Known rows, with every way that one mark hangs from another:
k38{k606{k18 k99} k891{k347}}: [ 57  -7 -14  -6 -33  14  12  -2  -3 -16  -4  -8  10  10 -37 -17  16 -17
   2 -16   2  13 -25  -7 -14]
k347{k38 k99{k606} k891{k18}}: [  4  33   5 -22  -3  29   0  61  11 -18 -20 -18  10  17   1 -17   4  13
  -4   4  -3  32  21 -30   0]
k38{k606 k891{k18{k692} k347}}: [ 41 -16 -26  -2 -16  33  11  -1  -3 -15 -24   1  12   5 -39   1  -2  -8
  -2  -6 -15  51 -30 -10 -21]
k383{k18{k692 k891{k347{k38 k99}}} k682}: [ 28  14  15  15   8  35   7  32   5 -20  10 -17  16   9   9  11  24 -12
  -1   2 -29  27  19 -13   0]
k606{k18{k692 k891} k99{k347{k38}}}: [ 41  12  17  -9  -6   7  10  25   0 -18   4 -19  12  -7 -14 -13  14 -10
   1 -29 -12 -39  12   4 -26]
k99{k347{k38{k606} k891{k18}}}: [ 32   4  -3 -32  -9  31   1  46   0 -10 -47  -7  -1   6 -11  -4   6   6
   4  -6 -12  18  15  -9   0]
k99{k347{k38{k891{k18}}} k606}: [ 20   7  -5 -13 -12  29  11  28  -1 -11 -21 -12  21  13 -15  -3  15   6
  -1 -21 -20  20  -6 -26   1]
k682{k383}: [ 37   5  -6 -14 -15  35   7   7   7  -2  -6  -7   8  -7 -30 -12 -15  31
 -15  -1   5  -5  -1 -40   2]
k891{k18{k692} k347{k38{k606} k99}}: [ 21   5 -13 -10  11  30   5  39   4 -25 -28 -15   0   3 -10  -3  -9  -7
  -9  11 -16  47   1 -12 -19]
k606{k18 k99{k347{k38}}}: [ 43  15   8 -16 -15  16   6  27   2 -19  -8 -13  12   1 -16 -22  18  -4
  -6 -15  -1 -24  15 -10  -8]
k99{k606}: [ 34  16 -14  -2 -11  32  17   7  -2  -9  -4  -8  18  19 -30 -12   7  11
 -13  -2 -17   7  -5 -46  -2]
k99{k347{k891} k606{k18}}: [ 28  22   2 -24 -12  27  10  34  -8  -3 -18 -13  17  20 -17 -11  22   0
  -1 -14  -5  -1  10 -23   7]
k606{k18{k891{k347}}}: [ 45   3 -12  -2 -15  26  10   2  -6 -15   0 -19   7   5 -24 -21  10  -8
  -5   0 -11 -14   2 -23 -10]
k682{k383{k18{k692}}}: [ 34   8   2  -6   1  37  18  18  11  -1   3  -7  19  -5 -22   1   1  23
 -16   1 -12  18  -3 -26  -3]
k18{k692 k891{k347{k38 k99{k606}}}}: [ 22  17  -1  -1   7  25   9  35   5 -19   3 -30   4   9  -4  -1  -5  -3
   3 -18 -18   4   3 -26 -14]
k383{k682}: [ 42   9  -4   8 -19  38   7  -6  -1 -15  -9   5  16  10 -25  -6  12   8
 -14   6 -11   6   8 -37   5]
k682{k383{k18{k692 k891{k347{k38}}}}}: [ 33   4   5  -3   6  32  20  35  17  -4   8 -23   8  -3  -6   6   2  12
  -1 -10 -23   7   2 -18  -5]
k891{k18 k347{k99}}: [ 21   6 -15  -6  -7  45 -11  25   3 -23 -22 -11   8   2 -19 -17  -9   1
 -17  25   1  42  11 -31  -7]
k99{k347{k38{k891}} k606}: [ 26   9  -6 -13 -16  29  12  25  -2  -8 -13 -15  16  15 -14  -1  13   8
   4 -33 -14   5  -9 -31   8]
k38{k606{k99} k891{k347}}: [ 58 -10 -18  -3 -35  25   4  -2   2 -14  -7  -4   6   8 -39 -10   2  -8
   5 -19   3  21 -24 -16  -9]
k891{k18{k692} k347}: [ 32  -1 -22   3  -3  46   6  14   9 -19 -23  -3  13   4 -31  -8  -8  -3
 -11  14 -16  39  -2 -21 -25]
k606{k18 k99{k347{k38 k891}}}: [ 39  21  15 -24 -20  19   0  44   9 -16 -13 -13   8   5 -12 -22  18  -2
   5 -17   9 -20  23  -3  -5]

Rows:
[ 39   8  11  20  -3  34  16   4  -2 -12  10  -3  27   6 -13  10  29  -4
  -9   2 -36  14   9 -18  -5] | k383{k18{k692 k891} k682}
[ 33  15  -2 -23  -1  11   8  26 -10 -23 -11 -20   1   2  -5 -16   7   2
 -14   2  -4   4   4 -21  -1] | k347{k38{k606{k18}} k99}
[ 35  12   2 -21  -1   5   8  23 -13 -22  -4 -25  -2  -2  -3 -14  10   1
 -10  -3 -10 -11   5 -18  -4] | k347{k38{k606{k18{k891}}} k99}
[ 31  15  -3 -16  -5  23  15  17 -15  -6 -12 -14  21  15 -21 -12  21  -3
 -13  -9 -18  -4   0 -29   4] | k99{k347 k606{k18}}
[ 23  11  11 -10   9  31   9  44  14  -7  11 -28   6  -8   3   4  -2  13
  -4  -6 -11  13   9 -19   0] | k682{k383{k18{k692 k891{k347{k38 k99}}}}}
[ 35  10 -11 -18   0  23   6  32  -3 -23 -15 -24  -6   9  -4 -13   5  -9
  -4   5  -5  19   5 -19   1] | k891{k347{k38{k606{k18}} k99}}
[ 49   6  -9  -5  -2  17  22  27   8 -22 -10 -15   0  12 -20  -9   8 -15
   2 -11 -15   6  -4  -4 -22] | k891{k347{k38{k606{k18{k692} k99}}}}
[ 55  -2  -8  -9 -35   6  12  -9  -9 -15   1  -2  17   3 -39 -19  18  -6
  -5 -17   2   3 -24 -10 -14] | k38{k606{k18 k99} k891}
[ 40 -12 -19  -5 -18  24  12  -8  -8 -14 -20   5  18   0 -41  -2   1   3
  -9  -6 -15  37 -30 -14 -23] | k38{k606 k891{k18{k692}}}
[ 24  14   1 -12  -3  16  21  24  -5 -12  -6 -17  24  13 -13   0  23  -4
   1 -35 -19   3 -14 -14  -6] | k99{k347{k38{k891}} k606{k18{k692}}}
[ 17  31   1 -17 -13  34  -6  39   2 -11  -7 -14   9  18 -13 -15  -1  14
  -4  -1  12  17  15 -40   7] | k347{k99{k606} k891}
[ 30   3 -19  -3  -6  44   7  28  14 -23 -27 -11   4   9 -17 -15   0   1
  -5  13 -19  30   7 -26  -9] | k891{k18 k347{k38}}
[ 48  -2 -22  -9  -9  34  14  22   4 -18 -24 -14  -7  15 -18  -5   0   0
   1  -4 -17  16  -4 -25  -3] | k891{k347{k38{k606}}}
[ 42  -1 -15   7  -9  37   7   5   4 -14  -1 -14   5   1 -29  -3 -10  -2
   1 -13 -16  -4  -3 -23 -21] | k18{k692 k891{k347}}
[ 25  18  13  19   9  33  12  25  -2 -13  14 -17  26  18   0  12  29 -17
  -6   4 -34  36  10 -21   1] | k383{k18{k692 k891{k347{k99{k606}}}} k682}
[ 46  -8  -9  -2 -25  16  10  -3   0 -17 -12   7  21  -2 -44  -8   2  -3
  -8 -12  -9  29 -25  -5 -31] | k38{k606{k99} k891{k18{k692}}}
[ 42 -11  -4 -11 -23  18   2   5  -7 -13 -23   5  19  -6 -38  -2   3  -6
  -5 -20  -7  27 -21   2 -25] | k38{k606{k99{k347}} k891{k18{k692}}}
[ 37  12   3 -17  -9  18  11  44  16 -18 -28  -3   5   8 -20 -10   2   1
   5  -7 -12  20   8   0 -26] | k347{k38{k606{k99}} k891{k18{k692}}}
[ 40   8   6  16  -6  38  14  23   6 -15   5 -14  15  17   1   5  34  -9
   2   3 -37  18  17 -21   9] | k383{k18{k891{k347{k38}}} k682}
[ 35   6 -10  -5 -15  36 -10  15  -3 -18  -2 -23  -1  -1 -15 -12  -9   2
  -5  -1   1  -1   9 -35  -3] | k18{k891{k347{k99}}}
[  6  19  -1  -7  -3  22   6  32   5 -22  -5 -15  21   7  -9  -7   1   9
  -8 -11  -9  38 -10 -27 -10] | k347{k38{k891{k18{k692}}} k99{k606}}
[ 38   3  -9 -12  -6  25   1  26  -4 -19  -8 -28 -10   2  -5  -9  -5  -1
   1  -7 -11   0   6 -25  -3] | k18{k891{k347{k38{k606} k99}}}
[ 34  10   9  13  -7  40   0  19  -3 -16   8 -14  17  10   0   2  27 -10
  -8  14 -21  28  19 -24  13] | k383{k18{k891{k347{k99}}} k682}
[ 49   7   6 -22 -12  12   8  25  -8 -10 -19  -3   9   4 -28  -9  13 -12
  -1 -18   1  -6   3   6 -19] | k38{k606{k18{k692} k99{k347{k891}}}}
[ 42  -2  -7 -10 -26  14  12  14   5 -21 -16  -3  11   3 -27 -15   8   3
  -1 -14 -12  18 -14 -11 -16] | k347{k38{k606{k99} k891{k18}}}
[ 29  16  11 -17 -13  30  -4  49  17 -16 -25  -3  10   1 -16 -11   0   4
   3 -16   1   4  21  -3 -20] | k606{k99{k347{k38 k891{k18{k692}}}}}
